What can hang from each mark:
vunade: zeti
boliv: guzol zeti
moro: boliv pasizu
pasizu: zeti
liveg: moro
guzol: boliv liveg pasizu
zeti: boliv liveg pasizu

Each row was made from one small tree. Brackets hold a mark, then the marks that hang from it, in alphabetical order. Every link used is in the known rows. Write each row's tree.
Known rows:
(boliv guzol (zeti (liveg moro) pasizu)): [-2.41  2.88  0.13  2.25 -2.27 -4.65  3.05 -3.66 -1.27 -0.50  2.82  0.85
 -3.29 -3.11 -0.66 -0.17  6.43  3.60]
(vunade zeti): [-1.20  1.61 -1.85 -2.95 -2.18 -1.35  0.35 -3.89 -2.52 -1.43 -0.82  1.38
 -0.58 -0.58 -0.93  0.64  2.42  1.40]
(moro (boliv guzol) pasizu): [-1.19  4.75 -2.60 -2.71 -0.33  0.75  3.51 -0.79  3.06 -0.45  3.84  4.49
 -1.89 -0.06 -4.08  4.19  1.72  4.37]
(guzol (boliv (zeti (liveg moro) pasizu))): [-1.21  2.68 -2.49  1.51 -1.49 -4.68  2.51 -4.66 -1.52  1.31  2.93  2.70
 -3.88 -2.06  1.45 -1.17  6.24  3.19]
(zeti boliv): [-0.06  2.67  0.20 -0.15 -0.50  0.50  2.22  2.11  1.61  3.20  2.90  1.27
  0.59 -0.61 -0.62  0.14  1.70  0.68]
(vunade (zeti boliv pasizu)): [-4.32  3.54 -3.17 -1.13 -4.48 -0.10  1.48 -1.69 -3.27  2.04  1.53  2.08
 -3.44 -1.61 -1.47  0.85  5.73  3.67]
(guzol boliv pasizu): [ 0.27 -0.74 -2.97  4.45  1.28  0.09  0.01 -4.39  0.54  2.34  2.59  4.87
 -2.55  1.54  2.46 -2.56  2.24  2.62]
(zeti (boliv guzol) (liveg moro) pasizu): [-1.23  5.61 -2.04 -0.07 -0.50 -1.22  5.84  3.04 -0.69  4.84  4.80  0.92
 -2.66 -3.13 -0.88  1.57  7.07  1.74]
(moro boliv pasizu): [-0.99  4.40 -3.94 -2.65 -1.30  0.49  1.66 -0.31  1.14 -0.49  1.41  1.70
 -2.66 -0.65 -2.24  3.81  1.38  3.03]
(pasizu (zeti (boliv guzol))): [-2.43  2.07 -0.38 -3.42 -2.61 -2.95  2.92  0.69 -0.46  1.47  6.81  3.97
  0.57 -1.15 -4.24  0.52  4.62  3.55]
(moro (boliv guzol) (pasizu (zeti liveg))): [-0.76  4.34 -3.55 -6.23 -2.99 -2.70  3.72  0.03 -1.48 -0.48  7.49  4.26
 -2.98 -2.19 -7.53  5.55  6.48  5.80]
(liveg (moro pasizu)): [-1.37  4.31 -5.13 -4.97 -0.20 -1.99  1.22 -3.08 -0.76  0.60 -2.88 -2.21
 -2.70 -1.89  2.69  0.41  1.94 -0.28]
(zeti boliv pasizu): [-3.32  2.16 -1.50  1.91 -2.32  1.46  1.20  2.53 -0.82  3.84  2.38  0.76
 -3.05 -1.12 -0.32  0.20  3.54  2.52]
(boliv (guzol liveg pasizu) zeti): [-0.45 -1.32  2.18  5.96 -2.76 -3.14  0.29 -7.85  3.93 -0.29  5.08  1.61
 -2.81 -1.77 -1.02 -3.81  5.11  5.31]
(vunade (zeti liveg pasizu)): [-1.56  1.42 -2.69 -1.79 -3.88 -0.92  0.36 -1.89 -6.15  0.44  0.87  0.61
 -4.57 -2.26 -2.63  2.18  6.55  2.91]
(zeti (liveg moro) pasizu): [-0.92  2.55 -3.52  0.01 -1.05 -2.12  1.64  1.41 -3.91  1.79 -0.43 -3.01
 -4.02 -2.85  1.67  0.97  5.14 -0.17]
(liveg moro): [-0.57  3.12 -2.90 -1.49  0.90 -3.05  1.93 -0.95 -0.02 -0.27 -2.67 -2.33
  0.59 -1.13  3.75 -0.61  0.67 -2.13]

Which tree is each row?
[-2.06  2.39 -3.15  1.37 -2.84 -5.80  2.17 -7.32  2.34  1.47  2.59 -0.02
 -4.11 -2.91  3.18 -3.40  6.35  3.08] | (guzol (boliv (zeti pasizu)) (liveg moro))
[-0.46  2.41 -0.68  1.07 -2.21  1.15  2.18  4.39 -2.47  5.14  4.77  0.35
 -3.75 -2.63 -2.61  1.75  6.21  2.15] | (zeti boliv liveg pasizu)
[-2.09 -0.59  1.54  6.53 -1.42 -2.41  0.00 -6.88  1.60 -1.50  3.13  3.97
 -2.02 -0.23 -0.23 -3.01  3.30  5.22] | (boliv (guzol pasizu) zeti)
[-0.62  1.01 -3.48 -7.73 -3.66 -2.45 -0.55 -1.50 -5.31  0.89  3.42  0.10
 -4.79 -2.99 -4.57  2.49  5.97  3.47] | (moro (pasizu (zeti liveg)))
[ 1.93 -1.59 -2.38  3.88 -0.12 -0.65  0.20 -5.46  3.15  3.67  4.66  2.23
 -3.45 -0.19  1.65 -3.52  4.36  2.78] | (guzol boliv liveg pasizu)
[-1.84  4.02 -1.19 -1.92 -3.32 -0.13  4.11 -0.39 -3.07  3.27  5.73  4.21
 -3.32 -2.35 -4.96  2.61  8.21  4.81] | (vunade (zeti (boliv guzol) liveg pasizu))
[ 0.00  4.74 -1.63 -1.55 -3.25 -2.64  2.12 -2.60  0.11 -1.38  4.02  1.78
 -3.66 -2.74 -4.12  3.56  5.01  4.99] | (moro (boliv (zeti liveg)) pasizu)
[-1.14  4.23 -0.61 -1.24 -3.65 -2.61  3.23 -5.43  5.36 -1.38  6.05  2.87
 -3.16 -2.43 -4.72  1.99  4.85  6.53] | (moro (boliv (guzol liveg) zeti) pasizu)
[-0.73  2.67 -4.55  0.00 -2.35 -5.06  1.78 -0.51 -4.10  2.78  4.22 -0.54
 -2.69 -3.04  0.67 -1.03  7.92  2.04] | (guzol (pasizu (zeti boliv (liveg moro))))
[ 1.92  4.78 -3.17  2.47  1.51 -3.10  5.15  0.54  0.76  0.49  3.23  1.02
 -0.67 -1.44  0.38  1.93  4.69  1.05] | (zeti (liveg (moro (boliv (guzol pasizu)))))
[-0.70  1.94  0.18  3.83  0.38  1.19  2.87 -0.26  2.80  3.63  5.18  4.33
 -0.65  0.07 -0.76 -1.26  3.27  3.11] | (zeti (boliv (guzol pasizu)))
[-1.69  3.68 -2.12 -4.76 -2.95 -5.80  4.50 -0.72  1.37  2.22  6.39  0.35
  0.42 -3.13 -2.05 -0.47  6.60  2.24] | (pasizu (zeti (boliv (guzol (liveg moro)))))
[-3.27  3.90 -6.59 -7.61 -2.76 -5.11  0.64 -3.62 -3.62 -0.39 -1.24 -2.07
 -3.46 -2.70  1.19  0.50  4.08  1.36] | (liveg (moro (pasizu zeti)))
[-0.45  2.28 -1.52  5.28  0.71 -0.01  3.00 -0.48  3.12 -0.85  4.12  4.57
 -0.35  1.10 -1.29  1.36  1.69  3.62] | (moro (boliv (guzol pasizu)))
[-1.96  2.65 -2.34 -7.50 -4.48 -2.08  1.92 -2.31  0.58  3.29  7.24  1.78
 -3.66 -3.19 -5.41  0.97  6.87  5.28] | (moro (pasizu (zeti (boliv (guzol liveg)))))
[-0.23  0.44 -2.49  0.95 -3.10 -2.89  0.58  0.23 -4.04  3.17  6.04  1.27
 -3.13 -2.29 -1.98 -0.67  7.48  3.54] | (guzol (pasizu (zeti boliv liveg)))
[-2.60  4.23 -1.80  0.54 -1.98 -1.10  4.61  0.38  3.08  4.66  4.66 -0.19
 -2.57 -2.69 -0.07 -0.61  6.01  2.45] | (zeti (boliv (guzol (liveg moro))) pasizu)
[-1.23  4.96 -6.57 -6.42 -3.94 -5.86  2.77 -2.73  0.83 -0.32  2.50 -3.17
 -3.09 -3.97 -0.71  1.68  5.77  2.10] | (guzol (liveg (moro boliv (pasizu zeti))))
[-2.35 -1.32 -1.53  1.72 -1.57 -2.27 -0.04 -3.33 -1.52 -0.35  4.11  3.66
 -1.94  0.07 -1.75 -1.19  4.06  4.31] | (boliv (guzol (pasizu zeti)))
[ 0.69  6.76 -3.12 -4.92 -1.63 -3.75  4.97 -0.96 -2.82  2.36  1.88  0.09
 -0.14 -3.41 -0.41  1.56  6.93  0.28] | (vunade (zeti boliv (liveg moro)))
[-1.63  3.02 -0.65  4.16 -3.79 -3.05  1.98 -0.04 -0.93 -1.61  3.93  1.30
 -3.04 -2.22 -2.85  2.46  5.07  4.46] | (moro (boliv (zeti liveg pasizu)))
[ 0.13  6.02 -3.25 -1.33 -1.00 -3.10  5.48 -3.20 -1.65  2.81  3.92  2.81
 -1.43 -2.75 -0.62  0.51  8.30  2.54] | (vunade (zeti (boliv (guzol pasizu)) (liveg moro)))
